Every row comes from one small tree of marks. The marks that hang from a mark follow it in brackets, in the order of their numbers. Every link used is in the known rows. Which tree was each row made from?
In the rows, zero is written as 128.
Known rows
z834[z665[z24[z156]]]: [ 88  43 154 154 134 127 145 125 159 131 140 123 149 166  71 103 126 121
 115  77 163]
z156[z405 z947]: [106 140 132 103  79 128 136 137 146  82 128 165 122 126 128 114 154 143
 154 111 165]
z834[z665[z24[z156[z405 z947]]]]: [ 70  78 166 137 120 135 159 135 169  93 130 138 147 182  90  93 132 137
 128  90 176]
z569[z25 z405]: [134 145 127 112 137 129  90  89  79 149 148  89 175 100 129 174 124 117
  71 188  67]
z292[z569[z25 z405]]: [140 124 133 145 137 154 100  72  99 155 133  69 155  73 109 156 108 117
  97 156  89]
z405[z156[z24[z665] z947[z61]]]: [137 122 145  94 143 130 141 141 129  84 110 134  86 160 121 110 144 140
 161 104 147]
z947[z61[z25]]: [161 112  99 150 110 113  93 125  80 175 118 152 107  92 131 112 103  73
 141  77  83]
z947[z61]: [159  68 113 158 110 114 114 126 103 164 165 148 110 105 122 114 124 105
 129  90 103]
z569[z405]: [144  98 125 140 131 116 114 105 109 151 144 117 156  98 113 163 128 120
 103 151 106]
z665[z24[z156[z405 z947[z61]]]]: [113 110 147 195 147 132 156 138 122 107 116 158 129 144 147  82 145 136
 114  99 162]
z292[z569[z405[z156[z24]]]]: [143 117 154 154 144 155 126  95 128 138 117  81 133  83 107 153 117 127
 138 133 135]
z569[z25[z61]]: [126  94 104 111 136 123  77  88  54 164 143 123 156  87 126 144 153  98
  85 102 114]
z156[z24[z665] z405 z947[z61]]: [ 95 175 131  66  92 166 173 158 157  43  98 187 126 177 166 100 120 181
 163 146 153]
z947[z61[z25] z156[z24[z665]]]: [134 163  89 119 128 120 135 156 134 178  94 131  86 134 144 116  73 123
 146 129  79]
z947[z156[z24[z665] z405]]: [ 82 156 105  96 104 133 157 165 193 134 124 124 107 143 131 145 116 183
 138 147 146]
z156[z24 z405]: [ 88 171 127  88  65 166 145 145 161 105 118 171 163 120 150 137 135 161
 155 132 169]
z24[z156]: [132  74 130 171 166 105 104 119 115 146 143 110 105 119 115 144 164 120
 120  65 175]
z532[z61]: [127  50 137 163 130 106  67 103 142 142 159 162 140  75 104 110 175 119
 114  82  99]
z24[z156 z665]: [117  47 104 149 195 107 107 124 128 120 126  99  83 147 101 154 162 141
 104  65 176]
z947[z61[z25] z156[z24 z405]]: [112 216 111 123  90 127 139 171 139 165 106 147 101 120 178 117  76 130
 162 140  89]
z156[z405 z947[z61]]: [122 140 136 121  84 127 139 145 129  86 142 174 109 134 152  98 136 138
 154 113 137]
z569[z25 z292 z405[z156[z947]]]: [175 167 132  90 169 110  96  98 113 111 149  67 167 138 112 179 143  97
  89 222  90]

Write each row's tree
[169 128 113 108 198 107  73  88  67 143 154  73 181 108 127 198 149  80
  65 196  97] -> z569[z25[z61] z292 z405[z156]]
[139 148 135  90 143 130 126 141 114  91  79 136  82 151 127 110 131 118
 169  97 136] -> z405[z156[z24[z665] z947[z61[z25]]]]
[142 110 136 198 160 125 138 123  96 139  84 152 125 134 132  74 131 101
 119  83 139] -> z665[z24[z156[z947[z61[z25]]]]]
[162 130 120 127 106 113 116 122  92 132 102 164 103 118 126  87 118  88
 159  88 107] -> z156[z947[z61[z25]]]
[150  89 145 172 152 135 110  91 117 149 132  70 116  71  94 155 123 114
 126 118 127] -> z292[z569[z405[z156]]]
[122 100 127  97 141 132 120 135 140 115 115 112 102 132  99 147 153 137
 145  93 161] -> z405[z156[z24[z665]]]
[ 80  78 169 149 122 135 163 141 158  93 139 143 138 186 104  84 120 135
 128  92 158] -> z834[z665[z24[z156[z405 z947[z61]]]]]
[111 173 123 134  91 128 160 171 161 154 154 145 106 134 169 119  97 163
 148 152 111] -> z947[z61 z156[z24 z405]]
[ 92 172 119 110  83 129 155 161 183 151 135 132 121 125 139 138 119 168
 150 148 147] -> z947[z156[z24 z405]]
[101 155 109 117 110 130 162 175 170 136 143 136  92 152 160 125  93 176
 138 152 112] -> z947[z61 z156[z24[z665] z405]]
[108 195 150  86  67 163 172 154 144  66 111 196 143 154 177  94 124 163
 176 144 153] -> z156[z24 z405 z947[z61]]
[134  85 114 147 136 150  90  73  76 166 128  95 139  63 107 134 133 102
 107  89 128] -> z292[z569[z25[z61]]]
[149 151 145  98  88 151 165 130 126 104 108 184 141 150 145  83 122 140
 172 131 139] -> z156[z24 z947[z61]]
[105 130 149 146 144 114 126 137 130  84 128 132 101 143 144 128 169 146
 140  86 196] -> z24[z156[z405 z947]]
[122 127 113 161 103  98 134 165 146 170 180 126  77 117 151 124 106 143
 132 128  99] -> z947[z61 z156[z405]]
[171 149 102 100 148 124  95  92 116 148 159  87 202 119 112 192 125  98
  68 228  74] -> z569[z25 z292 z405]
[187 184 131 102 156 122 131 125 128 111 103 120 159 144 132 155 115  90
 142 200 108] -> z569[z292 z405[z156[z24 z947[z61[z25]]]]]
[104 110 146 183 144 132 153 132 133 106 107 153 137 141 131  92 156 139
 115  97 181] -> z665[z24[z156[z405 z947]]]
[144 136 121 142 107 118 156 153 148 183 151 134 104 132 144 111  94 143
 146 141  99] -> z947[z61 z156[z24]]
[160 190 129  54 174 138 119 106 130  85 120  77 177 164 120 181 136 123
  94 243 100] -> z569[z25 z292 z405[z156[z24[z665] z947]]]
[115 121 101 105 121 123 152 148 178 161 121 116 105 141 105 137 115 162
 134 136 134] -> z947[z156[z24[z665]]]
[115 137 138 190 145 133 143 139 107 114  86 161 127 136 154  80 133 116
 121  93 149] -> z665[z24[z156[z405 z947[z61[z25]]]]]
[172 151 119 104 171 111  84  99 110 138 162  58 172 120 109 197 140  91
  77 214  82] -> z569[z25 z292 z405[z156]]
